Each row was made from one small tree. The marks that hang from a mark follow it in brackets, in the order of their numbers. Every link used is in the known rows. Write each row's tree.
Known rows:
q_262(q_772(q_74(q_915))):   9.4 -14.5   0.1  -8.9  -2.7   0.0   1.8  -7.1  -4.3   1.8  -4.1  -7.9  -7.1   1.9   4.1  -3.9   1.8  17.6   3.7  25.2  -3.5  -7.3   6.4 -10.3   4.2  -6.2  -1.6
q_230(q_4):   7.6 -17.6   1.5 -13.1  -1.3  -4.8   3.3  -1.5  -2.3  -4.4  -0.5 -10.7  -4.0  -7.2   6.1  -6.1  -2.3   9.0   4.3  17.2  -4.7  -6.3   2.8  -2.5   2.0   0.4   0.6
q_772(q_74(q_4 q_915) q_262):   9.0 -13.7  -2.0  -8.4  -6.5  -4.3   1.2  -8.5   0.6  13.3 -10.6 -18.8  -4.5  -5.1   3.3  -3.1  -0.7  12.0   2.6  17.9  -3.5  -7.7   5.2  -8.4   4.8 -19.2  -1.3
q_4(q_616(q_915(q_74))):   6.5  -8.2  -2.2 -13.6   9.0  -0.7   3.4  -5.0  -2.2   3.2  -5.2 -16.4  -5.0   2.1  -2.0  -2.5  -3.0  12.9   6.2  14.8  -8.1  -8.0   8.3  -6.6  -1.6 -17.9  -4.9
q_339(q_230(q_4 q_915(q_74 q_616))):   2.9 -25.5   8.2  -9.1  -2.9  -4.7   3.1  -8.1  -7.0   8.5  -3.4 -21.9   0.0  -6.3   0.3 -11.7   0.6   5.7   3.1  16.2  -5.0  -4.1   4.4  -8.6   8.2 -17.8   7.2
q_262(q_772(q_74(q_4))):  10.1 -17.2   3.1  -7.5  -0.4  -4.3   3.2  -3.0  -4.9  -0.3  -2.7 -21.1  -7.8  -6.8   5.6  -3.7   0.9  19.5   1.5  23.4  -4.8  -9.0   5.8  -9.0   4.3  -0.3   0.7
q_616(q_4 q_915(q_74(q_772(q_262)) q_230)):   9.0 -12.6  -0.4  -3.8   4.2  -0.6   3.4  -8.8   2.0  14.7 -11.3 -17.4 -20.0  -8.5   2.6  -5.0  -3.3  -0.9   1.2  14.6  -9.3  -9.2   7.5 -14.0   1.8 -10.0  -9.7
q_616(q_915):   6.3 -11.5  -1.4  -5.9   8.7  -2.7   4.7  -2.6  -4.3   2.7  -4.2 -10.5  -8.4  -4.0   3.5  -4.3  -2.9  13.8   4.2  16.1  -3.2  -6.8   5.5  -2.4  -2.8   1.8  -4.2
q_772(q_74(q_4(q_616) q_915) q_262):  10.0 -13.0  -3.1 -14.6  -6.0  -2.3  -0.8  -8.2   3.3  10.3 -10.2 -28.4  -0.8  -1.4  -2.6  -3.6  -1.1  15.2   4.9  16.2  -7.6  -9.5   5.9  -8.2   4.7 -26.9  -1.1
q_616(q_4 q_915):   5.7  -8.5  -0.1  -7.4   9.5  -3.1   4.8  -0.9  -3.2   3.9  -4.4 -20.5 -15.2  -2.0   5.4  -3.2  -4.1  14.7   4.6  18.2  -4.3  -8.8   5.3  -1.5  -1.9   4.0  -5.7
q_616(q_915(q_74(q_4) q_230)):   6.6 -13.2   1.8  -3.0   8.6  -1.6   6.0  -4.4  -1.7   8.9  -7.0 -23.3 -10.3  -6.6   6.1  -0.8  -2.5   1.2   1.3  15.5  -5.0  -8.9   7.5 -11.1   2.6 -12.0  -2.5
q_339(q_230(q_915(q_74(q_65 q_772) q_616))):   3.8 -19.7   9.5  -1.1   2.0   2.1  -0.7  -9.1  -5.0  11.5  -9.6 -37.7  -1.9 -10.5   1.4 -16.2   3.5  -0.4   3.2  15.7  -4.1  -4.0   7.8 -15.5   9.3 -14.8   5.4
q_4(q_74(q_65 q_772) q_230(q_915) q_616):   4.9 -17.4  -2.5  -6.8   2.1   4.6  -3.9  -4.3   1.5   3.6 -11.8 -52.6  -0.1  -9.4   1.3 -13.6  -2.4   3.7   7.9  18.1  -9.2 -12.1   7.7  -6.9   2.0  -6.9  -2.8
q_915(q_74):   6.6  -8.9  -2.2 -12.9   2.0  -1.7   4.4  -3.4  -4.4   2.7  -7.3  -3.1  -6.2  -4.0   5.1  -4.5  -2.0   6.2   4.7  17.3  -2.6  -5.1   6.6  -8.9   1.1 -13.8  -1.8
q_230(q_4(q_616) q_915(q_74)):   5.4 -17.8  -1.5 -20.7  -1.5  -2.1   1.8  -4.8  -1.9   1.5  -2.3 -24.3   3.6   0.1  -0.7  -7.2  -1.9   8.9   5.4  19.3  -9.2  -5.4   6.1  -4.8   4.9 -18.2   2.2
q_4(q_74(q_772(q_262) q_915)):   9.7 -15.0  -5.2  -1.3  -4.8  -0.5  -3.1  -7.6   0.9  10.8 -14.1 -11.8  -8.0  -4.0   4.2  -6.2  -0.5   4.4   4.6  17.8  -9.2 -10.0   4.5  -9.0   2.2  -9.0  -4.9
q_262(q_772(q_74)):   9.5 -15.1   0.2  -9.9  -1.4  -2.6   3.7  -5.5  -5.6  -3.8  -2.6  -7.5 -10.2  -5.4   2.8  -6.1   0.2  18.4   3.5  23.4  -4.2  -7.2   6.4  -9.2   1.3   0.2  -2.4
q_74(q_4(q_616) q_65 q_915(q_230)):   8.0 -11.5   2.8  -8.0   1.6   5.7  -0.7  -4.3   6.9   1.2  -7.3 -53.8  -0.2  -5.0   3.7  -6.1   0.3   1.9   4.5  17.1  -2.7  -9.9   5.9 -11.6   8.0 -16.6   2.4
q_74(q_4):   7.8 -13.4   0.7  -8.6   2.1  -3.4   3.2   1.7  -3.0   2.5  -6.3 -23.8  -4.0  -8.4   7.9  -4.2  -1.9   9.2   2.9  16.6  -3.4  -7.0   4.1  -4.2   2.4  -1.7   2.9
q_772(q_74(q_4(q_616))):   8.6 -12.9   0.0 -16.9   0.2  -3.9   1.5  -1.9  -1.7   0.2  -7.3 -33.3  -3.8  -5.5   1.2  -4.8  -2.5  16.9   6.1  17.6  -6.8  -9.5   7.2  -6.1   2.2 -13.6   1.0
q_74(q_65 q_772 q_915(q_616)):   8.1 -14.8   6.6  -3.8   1.9   4.5  -4.0  -4.6  -1.0   4.2  -7.9 -42.5  -4.1  -6.5   5.5 -11.1   2.9   0.1   4.2  14.1  -6.4  -6.8   6.8 -12.7   5.6  -9.8   3.3
q_262(q_772(q_74(q_4 q_65))):   9.3 -15.3   5.5  -2.9   1.9  -2.2   2.6  -5.9  -1.7  -3.6  -2.2 -34.1  -6.8  -9.7   6.8  -5.9   2.4  16.5   1.4  23.0  -1.0  -9.7   6.0 -11.2   6.4  -0.6  -0.4
q_339(q_230(q_4(q_74(q_915) q_616))):   5.9 -19.7   2.8  -7.2  -3.6  -1.9  -2.1  -8.4   1.0   0.4  -6.0 -20.8  -1.0   3.3   1.1  -5.5  -0.1  12.1   8.9  19.3  -6.3 -12.8   2.5  -3.6   7.1 -13.2   1.2
q_339(q_230(q_4(q_74) q_915(q_616))):   3.0 -27.8   6.5  -2.4  -3.4  -6.3   0.5  -7.0  -6.5   4.7  -4.6 -28.0  -5.1  -8.6   1.6 -12.6  -0.3   9.7   4.1  18.4  -6.9  -8.1   2.3  -3.9   5.5  -5.4   5.3
q_772(q_74(q_4 q_915(q_230 q_616)) q_262):   9.6 -19.3   3.0  -5.8  -6.6  -1.8   1.1  -9.7   1.1  13.5 -10.5 -32.6  -9.7 -10.7   0.7  -7.2  -0.7   2.2   0.6  12.9  -6.5  -7.9   6.0 -15.9   5.7 -28.0   1.3
q_230(q_4(q_74 q_616) q_915):   5.4 -20.6  -3.2 -14.1  -2.3  -3.5  -0.4  -4.2  -1.1  -2.5  -3.2 -28.5  -0.3  -2.5   0.6  -8.0  -2.8  12.7   6.4  20.9 -10.9  -9.4   3.7  -0.1   2.2  -6.8   0.4
q_230(q_4(q_616(q_915(q_74(q_65 q_772))))):   7.5 -16.3   5.5  -8.6   9.2   0.2  -0.6  -7.7   2.5  -2.4  -1.2 -39.3  -2.2  -2.9   1.0  -5.4   0.4   5.6   5.5  14.0 -10.7 -10.4   8.2  -8.7   4.7 -11.5  -4.4
q_74(q_4(q_230(q_915(q_616))) q_65 q_772):   5.4 -23.6   7.5  -2.3   2.9   2.2  -2.1  -0.9  -2.7  11.6  -9.8 -68.5   1.2 -18.0   5.7 -14.3  -0.4  -0.9   1.9  12.6  -6.5  -8.1   6.9  -9.6   5.4  -5.7   6.1

Write each row's tree:
  7.0 -12.9   4.7  -9.4  -0.7   2.6   1.0  -2.8  -0.6   6.4  -7.3 -33.0 -15.7  -4.6   5.6  -7.4  -1.8  -0.3   3.4  16.4  -6.3  -7.9   5.2 -11.4   4.3 -13.4   1.7 -> q_74(q_915(q_230 q_616(q_4)))
  8.9 -13.6  -2.4   1.0  -0.9  -1.0  -1.8  -8.2   2.9   2.0 -12.0 -22.0  -9.3 -13.9   4.3 -10.7  -0.7   4.3   3.9  15.6  -6.4 -10.4   4.3 -10.6   1.9  -3.1  -7.0 -> q_4(q_74(q_65 q_772(q_262)))
  8.1 -25.2   9.3   0.7   0.7   0.0  -2.3  -6.3   1.5  -6.2  -4.8 -47.1 -13.4 -16.8   6.3 -12.9   0.3  -6.4   3.0  13.7 -10.9 -12.1   4.8 -14.3   5.7  -3.8   0.4 -> q_915(q_230(q_4(q_74(q_65 q_772))) q_616)
  6.2 -20.7   0.9  -0.4   4.5  -4.8   3.8  -5.8  -0.3  -3.0  -1.9 -18.2 -14.3  -7.1   5.8  -3.5  -3.6   5.0   3.6  18.0  -7.7 -12.6   4.0  -4.8  -0.1   0.4  -6.4 -> q_616(q_915(q_230(q_4(q_74))))
  3.5 -11.9  -2.9 -15.2   2.8   4.2   1.6  -6.3   0.8   6.2  -7.7 -41.5   4.2  -6.1  -0.8 -10.5  -3.1   5.0   6.9  16.7  -2.7  -7.1   8.3  -8.4   2.9 -23.9  -1.9 -> q_4(q_230(q_915(q_74(q_65))) q_616)
 10.8 -16.7  -0.8  -3.9  -4.3  -1.3  -2.1  -4.2   1.8  15.0 -13.0 -25.2  -0.8  -7.2   5.4  -4.5   0.7   3.4   1.7  15.2  -7.7  -7.7   4.1  -9.0   6.1  -7.3   1.4 -> q_74(q_4 q_772(q_262) q_915)
  3.5 -14.5  -4.3 -13.6  -0.1   0.1   4.2  -3.9  -5.2  12.3  -9.5 -16.8  -0.3  -7.2   3.8  -8.3  -4.0   3.2   4.7  18.2  -2.8  -5.0   7.2  -7.2   0.9 -15.3  -0.9 -> q_4(q_230(q_915(q_74)))
  9.9 -16.6   0.7  -7.3  -4.2   2.3   2.4  -8.6  -1.5   1.7  -5.0 -12.0 -11.0  -1.2   3.5  -5.1   1.5   8.5   2.9  24.8  -4.0  -8.1   6.7 -14.6   5.5  -7.9  -2.2 -> q_262(q_772(q_74(q_915(q_230))))
  4.2 -22.2   2.5   0.2   2.6   2.3  -3.3  -4.6  -2.9   7.4 -11.3 -52.0  -5.5 -15.5   4.5 -15.6  -1.5  -0.7   4.9  15.1  -8.6 -10.0   6.9  -9.9   1.7  -6.3   0.0 -> q_4(q_74(q_65 q_772) q_230(q_915(q_616)))
  8.7 -11.7  -4.9 -10.9  -6.7  -2.4   1.4 -10.4  -0.2   9.4  -9.7  -1.3  -6.2  -2.6   1.0  -5.3  -1.2  11.7   4.3  18.1  -3.4  -6.1   5.6  -8.5   2.2 -18.4  -4.8 -> q_772(q_74(q_915) q_262)
  3.3 -17.1   3.1  -4.3   0.1  -3.2   3.9  -5.4  -5.9  16.1 -10.1 -23.1   1.0  -6.1   5.2  -7.1   0.6   7.2   2.6  20.5   0.0  -4.8   5.4  -7.7   8.5 -12.8   6.1 -> q_339(q_230(q_915(q_74(q_4))))
  4.6 -16.1   1.0 -16.5   1.1  -0.1   1.1  -7.4   1.5  -1.5  -0.8 -36.7   5.3  -2.8  -0.2  -9.2  -0.1   7.1   5.1  18.9  -6.0  -5.9   6.2  -7.1   6.8 -19.3   0.8 -> q_230(q_4(q_616) q_915(q_74(q_65)))
  8.8 -14.6   2.8  -7.2   2.4  -1.9   0.7  -0.3  -3.7   8.7 -11.0 -23.7  -5.3  -6.6   8.9  -3.8   0.0   1.5   2.7  16.3  -7.8  -7.4   7.2 -11.9   5.1  -7.7   2.5 -> q_915(q_74(q_4 q_772))
  8.3 -14.0  -0.5 -12.0  -2.4  -1.8   0.8  -9.0   5.4   5.8 -10.5 -48.6  -0.9 -15.6  -2.1  -8.5  -3.8  11.8   5.6  11.8  -3.3 -12.0   6.2  -8.7   2.2 -24.8  -4.8 -> q_772(q_74(q_4(q_230 q_616) q_65) q_262)
  5.2  -9.1   1.7  -1.7  10.4   1.9   5.9  -8.8   0.4   2.8  -4.6 -22.7 -11.1  -7.8   4.6  -5.3  -1.3  -0.2   2.6  15.8  -0.7  -7.7   8.0 -13.2   1.9 -12.8  -7.0 -> q_616(q_915(q_74(q_65) q_230))
 11.0 -20.7   4.8  -4.1  -2.4  -1.6   0.6  -6.3   0.3  13.8 -12.6 -32.9 -10.1 -17.4   2.2  -8.8  -0.7  -7.8  -1.0   9.1 -12.0  -7.3   7.1 -19.8   5.6 -22.9   2.1 -> q_915(q_74(q_4 q_772(q_262)) q_230 q_616)
  4.9 -17.7   5.9  -2.9  -1.2   1.0  -3.0 -10.8   4.2  -2.7  -4.7 -34.7   0.1   0.3   1.9  -7.8   1.3  11.0   8.7  19.4  -2.7 -13.5   2.8  -5.3   9.3 -15.7   0.0 -> q_339(q_230(q_4(q_74(q_65 q_915) q_616)))
  9.6 -25.2   8.4  -7.9  -3.6   1.6  -2.2  -4.1  -0.6   3.2  -5.8 -32.9  -7.5  -7.9   5.3  -9.2   1.1  -6.4   2.6  13.5 -11.8  -7.7   5.1 -12.8   7.0  -7.9   5.6 -> q_74(q_772 q_915(q_230(q_4) q_616))
  4.5 -13.8  -5.5 -19.1   0.7   2.0   1.9  -3.9  -2.6   9.2  -9.7 -27.4   3.0  -3.4  -1.5  -8.6  -4.6   6.5   6.9  16.4  -6.9  -6.3   8.2  -6.5   0.7 -23.3  -0.8 -> q_4(q_230(q_915(q_74)) q_616)
  9.1 -17.2   1.7  -1.2  -0.1   0.0  -0.4  -4.6   3.6   9.7 -12.4 -43.1  -1.4 -21.4   5.7 -10.1  -2.0   1.0   2.3  10.7  -3.0 -10.6   4.4  -9.6   3.7  -6.9  -2.6 -> q_74(q_4(q_230) q_65 q_772(q_262))
  5.3  -9.6   3.8  -0.1  11.3  -1.3   4.1  -5.0  -0.8   6.1  -4.3 -33.2  -4.9  -5.8   6.9  -1.6  -0.5   7.7   2.0  16.0  -1.2  -9.0   7.4  -8.7   3.2 -12.0  -3.4 -> q_616(q_915(q_74(q_4 q_65)))
  6.7 -14.7   0.1  -9.2   8.5  -1.1   2.4  -0.3  -0.5   6.5  -7.2 -43.6  -1.3  -6.8   1.1  -2.9  -5.4  13.7   5.7  11.9  -7.4 -12.5   6.3  -1.4  -1.8 -10.3  -2.0 -> q_74(q_4(q_230 q_616(q_915)))
  8.9 -14.6  -3.4  -5.5  -0.3   2.1  -3.6  -8.4   6.1   2.5 -13.1 -39.1  -4.2 -14.7  -1.4 -12.3  -3.8   5.4   7.4  11.8  -9.2 -14.0   5.5  -9.5  -0.3 -13.6  -8.4 -> q_4(q_74(q_65 q_772(q_262)) q_230 q_616)
  8.5 -13.0   0.7  -5.4  -2.3  -4.8   2.7  -8.6   2.2   4.6  -7.7 -27.9  -5.8 -14.8   3.8  -7.4  -0.8  11.3   2.0  15.7  -0.2  -8.1   5.3  -9.4   4.1 -13.2  -3.8 -> q_772(q_74(q_4 q_65) q_262)
  9.4 -18.2   4.8  -8.4  -2.8  -0.1   0.4  -7.5  -6.4   2.9  -3.4 -19.4  -8.5  -0.5   1.1  -6.5   2.4  16.7   2.9  20.8  -7.8  -7.1   7.0 -12.7   4.0 -13.0   1.4 -> q_262(q_772(q_74(q_915(q_616))))
  1.4 -14.1   8.7  -5.5   2.8   0.2   2.5  -8.8  -4.0  11.3  -6.5 -40.5  -7.9  -7.4   2.6 -13.4   0.8   5.1   3.7  18.1   0.0  -5.5   6.0 -11.9   9.1 -18.1   3.1 -> q_339(q_230(q_915(q_74(q_65) q_616(q_4))))
  7.5 -18.1   2.1 -12.5  -1.2  -2.2   5.1  -5.5  -0.6  -0.8  -3.2 -10.1  -8.2  -7.9   6.4  -5.0  -2.4  -2.3   3.1  17.2  -5.5  -6.8   5.1 -11.2   4.9 -12.8  -0.5 -> q_915(q_74 q_230(q_4))
  4.6 -28.0   3.9   0.1  -3.3  -4.6  -1.2  -6.4  -4.6   5.8  -7.0 -20.0  -3.9  -7.6   5.3 -11.7   0.8   6.3   5.0  22.2  -7.7  -9.0   2.9  -3.8   7.3   5.9   3.0 -> q_339(q_230(q_4(q_74(q_772)) q_915))
  7.4 -15.7  -3.0   1.5   4.5  -3.6  -0.1  -6.1   0.6  14.0 -13.2 -26.7 -19.0 -10.2   4.0  -5.6  -6.3   8.0   4.8  14.6 -11.0 -15.3   5.3  -4.0  -3.4  -1.4 -12.6 -> q_616(q_4(q_74(q_772(q_262)) q_230) q_915)
  9.9 -21.7  -1.5  -4.9   1.8  -5.3  -2.4  -8.6   2.8   1.2  -6.3 -24.4  -7.4  -5.5  -2.5  -6.1  -2.9  11.6   5.2  13.5 -16.8 -13.8   4.4  -3.4  -0.5  -5.5  -8.0 -> q_230(q_4(q_74(q_772(q_262)) q_616(q_915)))
  2.9 -13.8   2.5  -3.5   3.2  -0.7  -0.2  -4.5  -2.6   3.0  -5.9 -50.0 -13.3  -8.4   5.4 -12.4  -1.6   8.2   4.0  20.3  -5.7  -8.9   5.2  -6.8   3.2  -5.2  -0.9 -> q_230(q_915(q_616(q_4(q_74(q_65)))))
  8.7 -13.7   1.0  -2.5  -4.8   0.4   1.7 -12.2   6.1   9.3  -9.9 -36.0  -7.1 -10.7   4.1  -6.1   0.2   2.2   1.2  17.2   0.0  -9.0   5.7 -15.1   8.4 -21.4  -3.2 -> q_772(q_74(q_4 q_65 q_915(q_230)) q_262)
  8.6 -13.3   0.7   1.0   6.3   1.6   2.7 -12.3   4.0   9.4  -9.4 -22.7 -11.1 -12.8   1.6  -8.0  -0.7  -3.7   1.0  11.8  -6.1  -7.9   8.1 -17.0   2.8 -13.1  -9.4 -> q_616(q_915(q_74(q_65 q_772(q_262)) q_230))
  5.2 -20.4   3.5  -0.6  -4.2  -3.6   0.0  -8.6  -1.6   2.7  -5.9  -9.6  -5.0  -0.2   6.8  -5.2   0.4   8.9   6.7  21.5  -2.7 -11.2   1.6  -3.6   7.1  -6.3   1.0 -> q_339(q_230(q_4(q_74(q_915))))
  5.0 -23.8   8.1  -0.3  -3.7  -3.9  -1.2  -8.4  -3.8   3.6  -5.3 -21.1  -6.6  -2.7   4.3  -7.4   1.0   8.0   5.6  16.4  -6.3 -10.8   2.1  -6.5   7.1 -13.9   3.9 -> q_339(q_230(q_4(q_74(q_915(q_616)))))
  2.1 -18.3   4.3  -2.3   0.2  -3.6   0.9  -5.3  -6.3  10.6  -8.9 -33.2 -14.1  -6.1   3.1 -12.2  -1.7  11.4   5.0  20.6  -5.2  -8.6   3.4  -5.1   4.2  -5.3   2.7 -> q_339(q_230(q_915(q_616(q_4(q_74)))))
  4.6 -16.7   4.6  -1.4   3.5   0.9  -3.6  -3.7  -2.6   5.4  -8.3 -55.1 -14.0  -9.5   6.5 -13.6   0.0   3.2   3.8  19.9  -9.7  -9.7   6.1  -9.3   4.3  -0.7   0.1 -> q_230(q_915(q_616(q_4(q_74(q_65 q_772)))))
